Every row comes from one small tree of marks. The marks that hang from a mark follow it in brackets, in alphabetical order. Every link used is in the known rows. Which tree was each row made from?
Known rows:
masu[vegiv[fosuv]]: [ -2 -10  -3  -5   1  -6 -16   4 -10  -5 -13 -10   1  -3  -7   2  16 -12
   1 -14  10  -1   9   0   2   9   2  -1  -9  -5 -10  -3  13   0   2   8]
vegiv[fosuv]: [ -1 -12  -2  -2   0   6  -8   1  -2  -6  -5  -4   5   1  -1   5  20   2
   2   0  -8  -5   1   2   8   7  -4  -1   2 -11  -3   1   9  -2   3   1]
gure[fosuv[megig]]: [ -2   1  16  -5  -3  -7  18  -3   1  -4   9  21   5  -2  -1   8   5 -13
   1  12 -15   9  -6  -9  -4 -12   2   0  -3  20  23  -5 -12  -7  -6  -7]
vegiv[fosuv[nagag]]: [  3 -26  -9   4   1   3  -8   3   0 -10  -3 -30   9  -5   2   4  17  -2
   5   7 -20 -19  11   5   0   8 -10  -5   6  -7 -11  -2  20   3   3   5]
zapak[nagag[bigu masu[fosuv]]]: [-10 -10  18   1 -19  -2 -10   0  -6  -5   9  40   7   6  -6   0   2  13
  12  16   1  -9  12   8  13   8 -12   1  -2 -11  18  -1  32 -14 -12   9]
vegiv[fosuv[megig] zapak]: [ -2  -9   2 -14 -10   7   0  -4   0  -2  -2   9   3   4   1   7   7  24
  -8  10  -4   3  -7  -6  10   6 -12 -13   7 -17   1   2  -2   2  16  13]
masu[vegiv[nagag[bigu] zapak]]: [  0  -6   3 -16   5 -15 -23   2  -6   7 -17  11  -7   8  -5 -15 -25  21
  -1 -19  43 -18  25  -4 -12   0  -9  -3 -17   1 -14   3  16   7  13  34]
masu[vegiv[bigu fosuv nagag[zapak]]]: [  0 -16   7  -5  14  -3 -39   4  -6   0 -26   6  -6   8  -8   6   8  23
   7 -18  41 -28  19  -6   4  11  -9  -1 -17  -2 -13   7  22   0 -11  27]
gure[fosuv[nagag zapak[bigu]]]: [  4 -22   0  19   3 -13  -5   4  -7 -14   6  16  -1  -5   2  -6   5 -46
  11  22  11   1  34   2  -4 -16  -7  -7 -10  17  -6 -12  -8   5  -3  -6]
nagag[bigu masu]: [ -3  -1   4  -5 -11  -2  -2   2  -5  12   1  16   3  -1   5  -5  -7   6
   1   1  -6  -7   9   2  -3  10  -3   3  -5  -5   5  -2  18  -7  -3  11]
fosuv[zapak]: [  0   1  -1   0  -5 -12   2   8  -7  -4  -4  29  -3   3  -1  -4  -1  -5
  -1   1  21   5   5   1 -17  -2  -3  -4  -6  -8   3  -6  -7   4   3  -1]
masu[fosuv[gure megig nagag zapak]]: [ -6 -20   0   7  -5 -21  14   6   2   4  19  -2  11  -1  -2   7  13   7
   6  21  15  -1  -9  -2 -32 -12 -16 -16   6   6  17 -24   6  -1   1   4]
fosuv[bigu gure nagag[masu[vegiv]]]: [  9 -14 -23 -10   6 -25  10   4  -6   0   8 -33   1 -23   2  -6  -6 -26
  11  -7   1  -3   6   0 -32  19  -1  -9 -13   5   5 -11  30   1 -19  18]
gure[fosuv[megig] nagag[bigu]]: [ -8   0  11  -1  -4 -11  17  -2   2   3   3  -3   9  -5   1  12  -7 -28
  -9   6 -14   2  10  -8  -9 -12   2  -1  -2  17  18 -15  -3  -2  -1  -2]
gure[fosuv[bigu zapak]]: [  6   0   3  -8  11 -25  15   9 -11 -23   5  44  -3  -3   0  -5  -3 -38
   4   2  19  11  12  -1 -22  -8  -8  -3 -23   2  22  -7  -7  -2 -18  -8]
gure[nagag]: [  1  -2  -7   3  -1   1   5  -3   0  -4   1 -19   4  -6   0  11  -2 -16
 -10  -3   2  -4   8   3  -5   2  13  -3   7  -5  -3  -2  -3   4   2   2]
zapak[bigu nagag[masu[fosuv]]]: [ -5 -21  14  12 -20  15 -19  -5  -7 -12  15  38   1   0 -11   0  11  -1
  18  25   8   6  15  10  30   7   0  -5   0 -12  13   7  11 -15 -15   5]
masu[vegiv[nagag]]: [  5 -11   2 -12   5 -11 -12   6  -8  -4 -13   5  -3  -1 -11  -8  -4   9
   6 -24  23 -14  13  -4 -18   4  10   1 -14   5  -1   2   5   0   0  18]
masu[fosuv[megig]]: [-10  -7  15   1  -7   2   7   3  -1   6  15  17   8   6  -6   7   7  18
   0  12   5   6 -13  -3  -1  -7  -4  -7   4  -1  23  -8  -4 -13  -6   4]
gure[fosuv[megig zapak] nagag]: [  0  -2   7  -1  -8 -19  23   2  -6 -12   6  28   7  -7  -1  14   2 -34
  -9  11   8   9   7  -7 -25 -11  11  -7  -3   7  25 -13 -22   1   1  -6]
megig[bigu]: [  1   5 -19   0   3   3   6  -1  -1   5   4   4   3  -2   4   0  -5 -10
  -5  -3  -9   3   9   2   9   2  -7  -2  -1  -3  14  -7  -6  -3 -13   1]
vegiv[nagag zapak[bigu]]: [  8 -20   0  -4   2  13 -23  -6   0  -3  -4  18  -9   7  -3  -9 -11  19
   6   3  31  -8  21  -1  13  -3  -5  -9  -4  -6 -14  12  -9   5   9  21]
vegiv[fosuv zapak[bigu]]: [  1 -20  -7   2  -2  17 -25  -7  -2  -6  -3   3  -5   5   0  -2   8  -1
  -1  13  17   4  16   3  33   2 -14 -10   2 -16 -22   8  -1   5  12  11]
fosuv[bigu nagag]: [  9 -17 -12   0  11  -8   9   7  -1 -10   5 -28  -1  -9   4  -8 -12 -18
   4  -2 -11  -4  12   2 -17   9 -13  -8  -5  -3   1  -8  13   2 -13   4]
vegiv[fosuv[bigu] nagag[zapak]]: [  9 -25 -10 -19  15   6 -20   6  -7  -8 -11  23  -5   4  -2  -1   6  20
  11  -8  14 -24   3   0   2  17 -18  -4 -16  -8   6   6  16  -8 -21   8]
nagag[masu[vegiv]]: [  1   0  -1  -8  -9 -10  -7   1 -15   4  -1  14  -1 -10  -3  -2  -2 -11
   4 -10  16   0   6   1  -7  15  17   0 -11  -2   2   2   6  -6  -6  16]
vegiv[bigu fosuv[megig zapak]]: [ -6  -8  17   3  -8  -5   3  11   1  -8 -13  14   1   6  -6   7  12  12
  -4   2   4  11   7  -9 -20   5 -14 -13   0 -21  11  -7  -2   2   3   9]
nagag[masu zapak[bigu]]: [  0 -12  -5   6  -7  16 -29  -6 -12  17   6  36  -9  -2   5  -1   0  -2
  10  18  15  -3   7   3  32  12   1  -2  -7   5  -5   4  -1 -11 -14   5]
zapak[bigu nagag]: [  0 -16   2  14 -12  10 -15  -5   4 -11  -2   6  -9  -1 -10  -6   1 -14
   9  14 -11  12  19   2  25   3  -8  -3   1  -1  -2   3   2   1  -2  -5]
gure[fosuv[bigu]]: [  6  -1   4  -8  16 -13  13   1  -4 -18   8  16   0  -6   1  -2  -4 -33
   3   2   1   8   6  -2  -7  -8  -5   1 -17  10  19  -2  -2  -5 -21  -8]
vegiv[fosuv nagag]: [  6 -22   0 -12   3   8 -10   3   0 -12 -11   6   6   5  -6   3  19  24
   8  -8   0 -23   6   1  -4   8  -2  -1  -3 -12   1   9  10  -3   0  11]
zapak[bigu nagag[masu]]: [  2 -16   3   7 -20  12 -13  -6  -4 -11   3  25  -5  -6  -8  -4   3  -9
  13  18 -13  10  18   4  24  15   2  -4   1  -8   5   8   7  -6  -9   4]
nagag[masu[fosuv vegiv[bigu zapak]]]: [ -6   1  22  -2  -2  -9 -24  -4 -12   0   7  23   1   6  -2   4 -11  18
   0   0  63  -5  16   3   5   2   4 -11 -10 -19  -5   8  11  -3  -8  42]
fosuv[nagag[masu] vegiv]: [ 14 -12 -15  -8  -4  -6   4  10 -11  -3   6  -9   5 -10   2 -11  -5 -11
  11   8  -8 -24  17   6  -8  13   7  -5  -3 -10   4  -1  13  -2 -15  10]
masu[fosuv[gure vegiv[nagag] zapak]]: [  7 -12  -6 -14  11 -23   0  15  -6  -8   6  26   4   8 -12  -8  12  10
  15  -1  51 -24   6   3 -28 -14  -7  -7 -13  -9  21  -7   6  -2 -15   7]
vegiv[bigu fosuv nagag]: [  3 -17  15  -3  10   9 -12   4   6 -15 -18  -8   3   8  -7   5  13  30
   6 -11   4 -18  15  -3 -11   5  -8  -4  -2 -19  -2  11  15   2  -3  19]

Which tree is each row?
[ -9 -16 -12  18   7   9 -26 -12   0  17  18 -15   0  -1   2  18  12 -15
   1  19  39  -7   1   5  29 -13  -6  -8   5  14  -8 -10   3  -2 -14   0]  masu[fosuv[gure[nagag[zapak[bigu]]]]]
[ -5 -16  -1  -2 -13  -3  -5   4  -7  27   5  12   3  -3  11   0 -16  18
   4  19 -16 -19   2  -4   1  16 -15  -5   0  14   7 -14  22 -10  -6  15]  fosuv[megig nagag[bigu masu zapak]]
[  5 -21   4 -25  -6   8  -5  -1   0  -8  -8  22   5   9  -5   4   6  45
  -1   1   5 -13  -2  -6  -5   7  -9 -12   4 -17   6  10  -1   0  15  23]  vegiv[fosuv[megig] nagag zapak]
[  0 -23  -9   5  16  -5 -15   6  -9   1  16   5   1   1   6   1  -8   1
   9  13  25 -21   4   7   7   4 -23  -9 -10   5   3 -10  19  -9 -29   4]  masu[fosuv[bigu nagag[zapak]]]
[ -1  -5   0 -10  11 -16 -14   3 -14  -7   8  16  -5   3  -4  -7 -17  -4
  -4  -9  60   5   9   3  -1  -1 -10 -12 -20 -12   2  -3   6  -4 -10  23]  masu[fosuv[bigu] vegiv[zapak]]
[ -2  -1  -2  -2 -12   0   2  -1  -7   9   2  -2   6  -8   5   6 -10 -11
  -6   0  -6 -11  16   4  -9  14  10  -1   2  -9   4  -4  14  -1  -2  13]  gure[nagag[bigu masu]]
[ -1   4   6   2  -4  -8  -8  -1  -8  -2  -6 -22   1 -13  -3  11  -9 -19
  -5 -15  20  -1  23  -1 -15  13  25  -7  -5 -14  -2   1   9   4 -10  29]  gure[nagag[masu[vegiv[bigu]]]]
[ -6  -7  17   2  -3   8   2   4   9  -5 -10 -17   4   4  -5  12  12  17
  -4   1 -17   7   0  -9  -3   5 -11  -9   5 -14   6  -2   4  -1  -1  10]  vegiv[bigu fosuv[megig]]
[  5  -4  -9  -7  -1 -26  14   5   4 -21  -1  16  -8  -6  -7  -7  -1 -18
   7   5   4  15   2  -2 -25   7 -22  -9  -8  -7  18 -10  15   8 -11  -5]  fosuv[bigu gure zapak[nagag]]
[  8  -5  -2 -16   7  -9  -6  16  -2   1 -13   3  -3   7  -7 -20 -13  10
   6 -15   8 -26  24  -2 -13  -1  -9   4 -15  -5   6  -2  15  -1  -9  11]  fosuv[vegiv[nagag[bigu]]]
[ -6   1   1  -6  -6   0 -19   0 -10  26  -1  34  -3   3   9  -1 -11  14
   6   7   9 -19   3   2  13  14 -10   4  -9   5  -2  -2  19 -10 -10  10]  nagag[bigu masu zapak]
[  5 -15  -7   4   8  -9  -6  11  -8  -6  13 -17   8   0  -4  -6   1  -7
   8  10  16 -26  16   8  -1  -7  -7  -6  -3  -6   1  -9  14  -4 -18   4]  masu[fosuv[nagag vegiv]]
[  7 -13  -4 -17  -3   0  -6  -2   0 -31  -7  13  -5   1  -5  -2  -1   3
   1   5  -2   2  10   3  15  18 -26 -12  -2 -29   0   9  19   4   0  11]  vegiv[fosuv[bigu] zapak[nagag]]
[ -6  -4  11 -11 -15  -5   5  14 -12  13  13  29   8   4  -5 -10  -5  11
   3  11   5  -8   4   0  -4   2  -5  -4  -9 -12  30 -12  12 -19 -20  11]  nagag[bigu masu[fosuv[megig vegiv]]]
[  7  -5  -5  -8  12 -23  -3   3  -4  -4   3  -6   2   1   7 -14 -21 -24
   1  15  14 -27  34   1   3 -16 -20  -3 -13  10 -12  -7  18   8  -2  12]  gure[fosuv[nagag[bigu] vegiv[zapak]]]
[  0 -10  -1   4 -11  -3 -30  -7  -5  -9  -8   9 -16  -2 -12 -12 -14 -17
   3   5  28  13  29  -1  29   5  -8  -8  -7  -3 -20   5   5   9   8  17]  masu[vegiv[zapak[bigu nagag]]]
[ -1  -9  -1  -9   5   2 -14   3 -17   6  19  51   0   1   5   3  -4   7
  11  11  30 -11  -7   7  14  12  -8  -5 -14  -8  21   0  12 -22 -36   9]  nagag[masu[fosuv[bigu]] zapak]
[ -3  -1  -2  -9  -1 -12  14   6   2   8  17  -9   7   1  -8   1  13   5
   4   9   8   0 -16  -4  -6 -13  -8  -7   0   3  26 -14   2  -7 -15  -1]  masu[fosuv[gure megig vegiv]]
[  7 -18  -3  -6   4   0 -30  -3  -8  -1 -11  14 -13   3  -9 -13 -16   4
   5 -10  48  -3  28  -4   6  -1   2  -8 -14   1 -18   8  -6   6  10  29]  masu[vegiv[nagag zapak[bigu]]]
[  1 -12  -4 -12  -9  -3 -14   3 -19  -3  -8  11   5  -8  -5   3  19  -7
   6 -10   8  -3   8   3   3  21  12  -1  -9 -14  -1   2  17  -7  -4  15]  nagag[masu[vegiv[fosuv]]]
[  6  -2 -14 -10  15 -30  10  18  -8 -10  13  13  -2   1  -6 -12   3 -21
   9   0  46   3   2   3 -28  -9 -18 -11 -19 -15  25 -16   7  -2 -31  -3]  masu[fosuv[bigu gure vegiv zapak]]
[  0  -7 -12 -12 -16   9   5  -6   2 -13  -2  25   4   3  -4   7   2  14
  -8  14 -23   9   8  -2  28  15 -26 -15   8 -22  18  -1   2   0   0  14]  vegiv[fosuv[megig[bigu]] zapak[nagag]]
[  1  -1 -11  -6  -8   6 -12  -7 -12   9   6  14   3  -8   8  16  -4  -3
  -3   7  15 -20   1   5  12  17  15  -3   2  -2   2   3   3  -5 -11  11]  gure[nagag[masu zapak]]
[ -3  -6 -14  -2  15 -23   2   1  -4  -3  12 -36   4 -12  -6   9   2 -38
  -3 -14  37   6   2   2 -22  -3   3 -10 -10  -1  12 -16  16   0 -21  10]  masu[fosuv[bigu gure[nagag]] vegiv]
[ -6 -21  11  10 -19   2 -27  -2 -17  -9   8  34  -3  -5 -17  -3   7 -15
  17  11  26   8  23   7  26  10   6  -5 -10  -7   7   1  15 -13 -17  12]  zapak[bigu nagag[masu[fosuv vegiv]]]
[  7  -4  14 -11  14  -3 -19   6  -1 -12   0  13   0  17  -8  -9 -13  37
   4  -2  59 -28  23   2  -1 -13 -10 -10  -9 -26   1  13   5   2 -12  34]  masu[fosuv[vegiv[bigu nagag zapak]]]
[ 14 -11 -16  -8  -9 -18   4  17 -18  -9   3  18   3  -8   1 -14  -5 -16
   9  10  11 -20  24   6 -24  13   3  -9  -9 -17   8  -7   7   1 -12  10]  fosuv[nagag[masu] vegiv zapak]
[  0 -14  -3   2 -13 -17   0  12 -12   5   0  21   4  -4   8 -10 -10  -4
   5   9   3 -16  24   5 -27  12 -10  -5  -6  -6   0 -13  21   1   1  15]  fosuv[nagag[bigu masu] zapak]
[-10  -7  14   1 -10   0  -6   3 -10  12  12  29  10   5   2   0   2  16
   5   9  14 -12   6   7   4   1  -5   0  -5  -6  12  -4  22 -16 -14  13]  nagag[bigu masu[fosuv]]
[ -3  -2   4  -6  -7  -7  -7  13 -14   7  10  24   7   5  -3 -11  -3   4
   7   6  19 -19  15   7   3   0  -4   1 -12 -15  16  -5  21 -15 -22  11]  nagag[bigu masu[fosuv[vegiv]]]
[-10   0   9   0   0  -8  -1  -5  -2  15   3  14   3  -1   6  15 -10 -20
 -10  13   0 -11   5  -9   7  -9  -6   0  -5  28  13 -16   1  -6  -8  -3]  gure[fosuv[megig] nagag[bigu zapak]]
[ -7  -6  -2  -4   0  -1 -15 -10  -6  19  22  30   7   2   6  16  16  22
  14  21  33 -18 -21   5  16   0  -6  -2  -2  10  11  -1  17 -14 -20   7]  nagag[masu[fosuv[gure]] zapak]
[ -3 -21  -6  10  -5  -8 -29  11 -17  -7 -16  16 -10  -1 -10  -8  17 -32
   3  -5  36  14  28   1   2   5  -3  -7 -16 -11 -13  -9   0   3   4   4]  masu[vegiv[fosuv[zapak[bigu]]]]
[  6  -3 -14   7  21 -15 -14   3   9  12   0 -48  -4  -2   6   0  -6  -3
   9   9  16 -29  12  -4   0  -3 -22  -7  -3  11 -14  -9  23  11 -21  10]  fosuv[gure nagag[zapak] vegiv[bigu]]
[  2   3  18  -6 -16   1  -9 -11   4 -15  -2  24  -4   3  -1   4 -17  24
   1  14   8  -2  16   0  13  14  -6 -10   5 -25  -2  18  15   6  -2  30]  vegiv[bigu zapak[nagag[masu]]]
[ -8 -30   1  20  -2  12 -26   0  -5  18  18   6   0   2   1   5   2   8
  11  31  14  -6   6   0  28  -5 -18 -13   2  16   0 -15   1 -13 -12   2]  masu[fosuv[megig nagag[zapak[bigu]]]]
[  5   5   7 -13   1 -14  18   7  -5  -7   6  19   3  -3  -6  -4   1 -23
   3   9  -8   2   3  -9  -4 -13   4   0 -10  12  26  -6 -12  -7 -15  -9]  gure[fosuv[megig vegiv]]
[ 12  -3  -3 -30  -4  -7 -11   7 -10   2  -6  35  -2   6   0 -20 -24  29
   5  -6  28 -31  25   1  -8   9  -4  -3 -14 -21   4  10  16  -1  -5  33]  fosuv[vegiv[nagag[bigu masu] zapak]]
[  3  -1 -16  -9  -1 -22  32   7   3  -5   7 -14  -1 -13  -1   7  -5 -26
 -10  -2   3  20  -8  -8 -47   3  -4 -17  -1  -6  28 -21  -8   6  -6   0]  fosuv[bigu gure[nagag] megig zapak]
[ -5 -10   1  -8 -13 -20 -16  14 -23   2 -16  37   0  -2  -4  -8   9  -9
   4 -12  24  -4  23   2 -18  20  -4  -1 -19 -17   0 -10  25  -3   4  16]  nagag[bigu masu[vegiv[fosuv[zapak]]]]
[  3   2   0 -11   5  -5 -12   4  -9  -4  11  19   2  10  -2  -8  -7  10
  -1  10  46 -15   9   6  16 -12  -7  -8  -5 -19   0   4   0  -1  -7  13]  masu[fosuv[vegiv[zapak]]]
[  6 -27 -11  -7   1   0  14  10   0 -14   2 -28   6  -9   0   0   6  -6
   1   4 -35   1   2  -3 -18  17 -18 -14   0 -11  14 -12  14  -4  -9   4]  vegiv[fosuv[bigu megig nagag]]
[ -2 -19  -8  11  17  -2 -21  -6  13   8  -5 -50   3  -1   8  16  18  10
   7  10   3 -28   4  -2   9   3 -29  -9   5   7 -22  -6  32   9  -7  14]  vegiv[bigu fosuv[gure nagag[zapak]]]
[ -2   3 -15  -2   4  -1   9  -9  -5   8  13  23   7  -7   8  23  -7 -30
 -10  12  -6  -3   6  -5  19  -5  -1  -5  -3  21  29 -16 -18  -8 -22  -3]  gure[fosuv[megig[bigu]] nagag[zapak]]
[ -3   9  11  -1   6 -13 -19  -3  -1   1 -11  -9 -10   4  -2  -2 -22   5
  -9 -12  45   2  19  -5  -1  -2  -4  -8  -9 -10 -20   5   5  13   5  33]  masu[vegiv[bigu zapak]]
[ 10  -4  -4 -12   0 -21  20   5 -18 -26  10  46   5 -14   3   6  -5 -51
   0   4  16   3  18   3 -30   7  16  -7 -17 -11  29  -5  -6  -4 -22   2]  gure[fosuv[bigu zapak] nagag[masu]]
[  2  -7   6 -16   3  -3 -12   0   2   5  -9  17  -3  12   1 -11 -22  37
   0  -6  21 -21  17  -2  -5  -2 -17  -2  -7  -4 -10   6  12   6  15  26]  vegiv[nagag[bigu] zapak]
